Each row was made from one path, in order. Every step used is in the known rows, and no mark comes twice. Write each row's path.
Known rows
nivef valil tarit tisas: [ 38   1   2  17 -15  22  11   9 -46 -25   8  -9  20  21  28  17  11  24
   9   9 -47]
lipe valil: [ 26   9  11 -26   5   8  19  -4  -9  -7  25  21  16  23  -5  11  33  37
  -4  -5 -25]
vonuk lisuv valil dofi tisas: [  8   9  30  82 -16 -43 -21  -4 -22  -8  -5 -19  45 -15 -32  13  43  26
 -28  33  33]
dofi tisas tarit valil lipe: [ 16 -36   1  58  -4  -8  12 -37 -22  61 -35  16  56  77  42  37 -28 -32
 -12  46  -4]
lisuv vonuk dofi tisas tarit valil lipe: [  7 -61 -34  60 -29 -16 -27 -47   0  57 -37  25  61  79  69  24  17 -30
 -20  67  -5]
tisas tarit valil dofi vonuk: [-41 -36  -5  30  11  16 -27 -81 106  36 -42  17  43  22  21  37  -5  -4
   1   3 -14]
lipe valil dofi vonuk: [-12  13   4 -25   2  -7 -15 -29 116  14  18  26  26  -3  -5  38  56  49
  -5 -15 -39]
tisas dofi: [ -9   7   7  -4 -19 -29  21  12  -2 -23 -17  -5  14  40   7  12  17   6
  -1  11  -7]
vonuk dofi tisas tarit valil: [ -7 -50   0  54 -20   7 -33 -59  57  48 -47  11  61  70  43  -5 -29 -24
 -26  63   0]
tarit tisas dofi: [ 22   9   5  10 -21 -48  12  29  -8 -47 -16 -13  34  53  37   7   9 -10
  16  20  -9]
tarit valil: [ -3 -22  11  -3  10 -17  21 -40 -13  12 -20  -4   6  15  16   6 -20 -24
 -13  -2  -2]
valil tarit tisas: [ 36   3 -12  19 -11  21  -7  18 -11 -18 -16 -21  44  12  25   4 -10  42
  21  15 -18]
lisuv vonuk dofi: [ -7 -25 -33   2 -24  -6 -36 -10  23  -4  -3   9   4   0  26 -13  45   2
  -9  23  -2]
dofi tisas tarit: [  4 -16 -15  59  -9  39 -26 -21 -11  48 -11  12  49  43  27   5 -17  -4
  -2  42  10]
dofi tisas tarit valil: [  3 -40  -5  60   1  23  -4 -60 -25  59 -34  11  56  55  44  12 -38 -28
 -15  42   6]
valil tarit tisas dofi vonuk lisuv: [ 42  10  -6  32 -34 -19 -16  24  29 -44 -30 -29  67  43  33  34  34  40
  20  37 -23]
lipe valil tarit tisas dofi: [ 53  19   4 -10 -25   2  33  23 -19 -50  -7  -5  71  75  29  24  39  87
  15  21 -47]
lisuv valil tarit tisas: [ 47  20  -5  41 -14  23  24   8 -61 -54  -6 -19  44 -12   0  -6  20  46
  21   8  12]
tisas tarit valil dofi vonuk lisuv: [-22 -42  10  56  13  -1 -47 -69  81  16 -45   6  54  27   7  43   5   2
  -5  21 -10]
vonuk dofi tisas tarit: [ -4 -29 -10  56 -30  25 -56 -20  69  35 -26  15  55  55  28 -13  -9   1
 -13  65   3]

Which path is each row?
[ 69  20   3   5 -28 -11   5  19  17 -53  -5  -8  84  64  29  46  67  78
  15  32 -49] => lipe valil tarit tisas dofi vonuk lisuv
[-15  -5   3  91 -14  23 -18 -39  -2  15 -15  11  60   9 -12  10  20  29
  -8  29  31] => lisuv valil dofi tisas tarit
[ -5 -63 -40  60 -24  15 -40 -70  -3  55 -36  20  57  54  67   0   8 -25
 -22  65   3] => lisuv vonuk dofi tisas tarit valil
[ 62  11  -4  -6  -5  29  12  12 -20 -28  11   0  58  33  22  14  22  79
  19  11 -42] => lipe valil tarit tisas
[ 46  23 -12 -20 -28   7  21   8  42 -32  -1   4  73  58  43  40  56  71
  20  13 -54] => lipe valil tarit tisas dofi vonuk
[ 61  21  18  60 -33 -23  24  31 -87 -97 -23 -36  69  35  -8  10  49  60
  14  35  11] => vonuk lisuv valil tarit tisas dofi
[  7   7   7  11 -23 -43  -8  10  36 -25 -13  -8  28  35   7  31  45  -1
  -2  20  -9] => tisas dofi vonuk lisuv
[ -4 -42 -50  61 -33  33 -63 -30  10  41 -14  22  54  41  54  -6  27  -1
 -10  65   7] => lisuv vonuk dofi tisas tarit
[-21 -25  22  23   7 -52 -29 -49  86  13 -34 -14  25  -1   1  41  16  -8
 -19   4 -10] => tarit valil dofi vonuk lisuv
[ 15   1  -1  14  -3 -14 -30  -2  39  -4   3  -3  13  -7   1  21  29  -8
  -3  10  -2] => dofi vonuk lisuv
[ 29   7  10  13 -34  -4  32  21 -47 -49  -9 -13  33  62  37  27  28  30
   8  21 -52] => nivef valil tarit tisas dofi
[ 12 -18  16  -2   4 -49  36 -16 -10  12 -23   3   6  37  17  31 -11 -29
 -11   2 -12] => tarit valil lipe
[-14  12  -9 -13 -23 -24  12  -4  63  -4 -11   4  14  25  21  26  32  -9
   4   3 -14] => tisas dofi vonuk
[ 28  10  -4  16 -29  -7  15  24 -11 -41 -34 -26  56  54  33  14   6  49
  21  26 -22] => valil tarit tisas dofi
[ 34  31 -14  26 -39  -1  35   3   1 -59 -16 -14  62  14  22  20  54  37
  23  11  -3] => lisuv valil tarit tisas dofi vonuk
[  2   7  35  53  -3 -34 -10  -3 -16 -53  -4 -16  20 -25 -53   8  50  40
 -12   5  26] => vonuk lisuv valil dofi
[ 27  22   5  39 -36   0  24  -2 -13 -54 -17 -18  52  10 -22  29  70  61
   2  18   5] => tisas dofi vonuk lisuv valil tarit
[ -4 -11   4  44  -4  30 -30 -35  41  41   0  28  75  57   9  30  25  61
 -11  34 -21] => lipe valil dofi tisas tarit
[ 51  27  10  44 -30 -61  16  20 -27 -86  -1 -16  48  19  12  19  66 -11
  14  23  18] => tarit tisas dofi vonuk lisuv valil
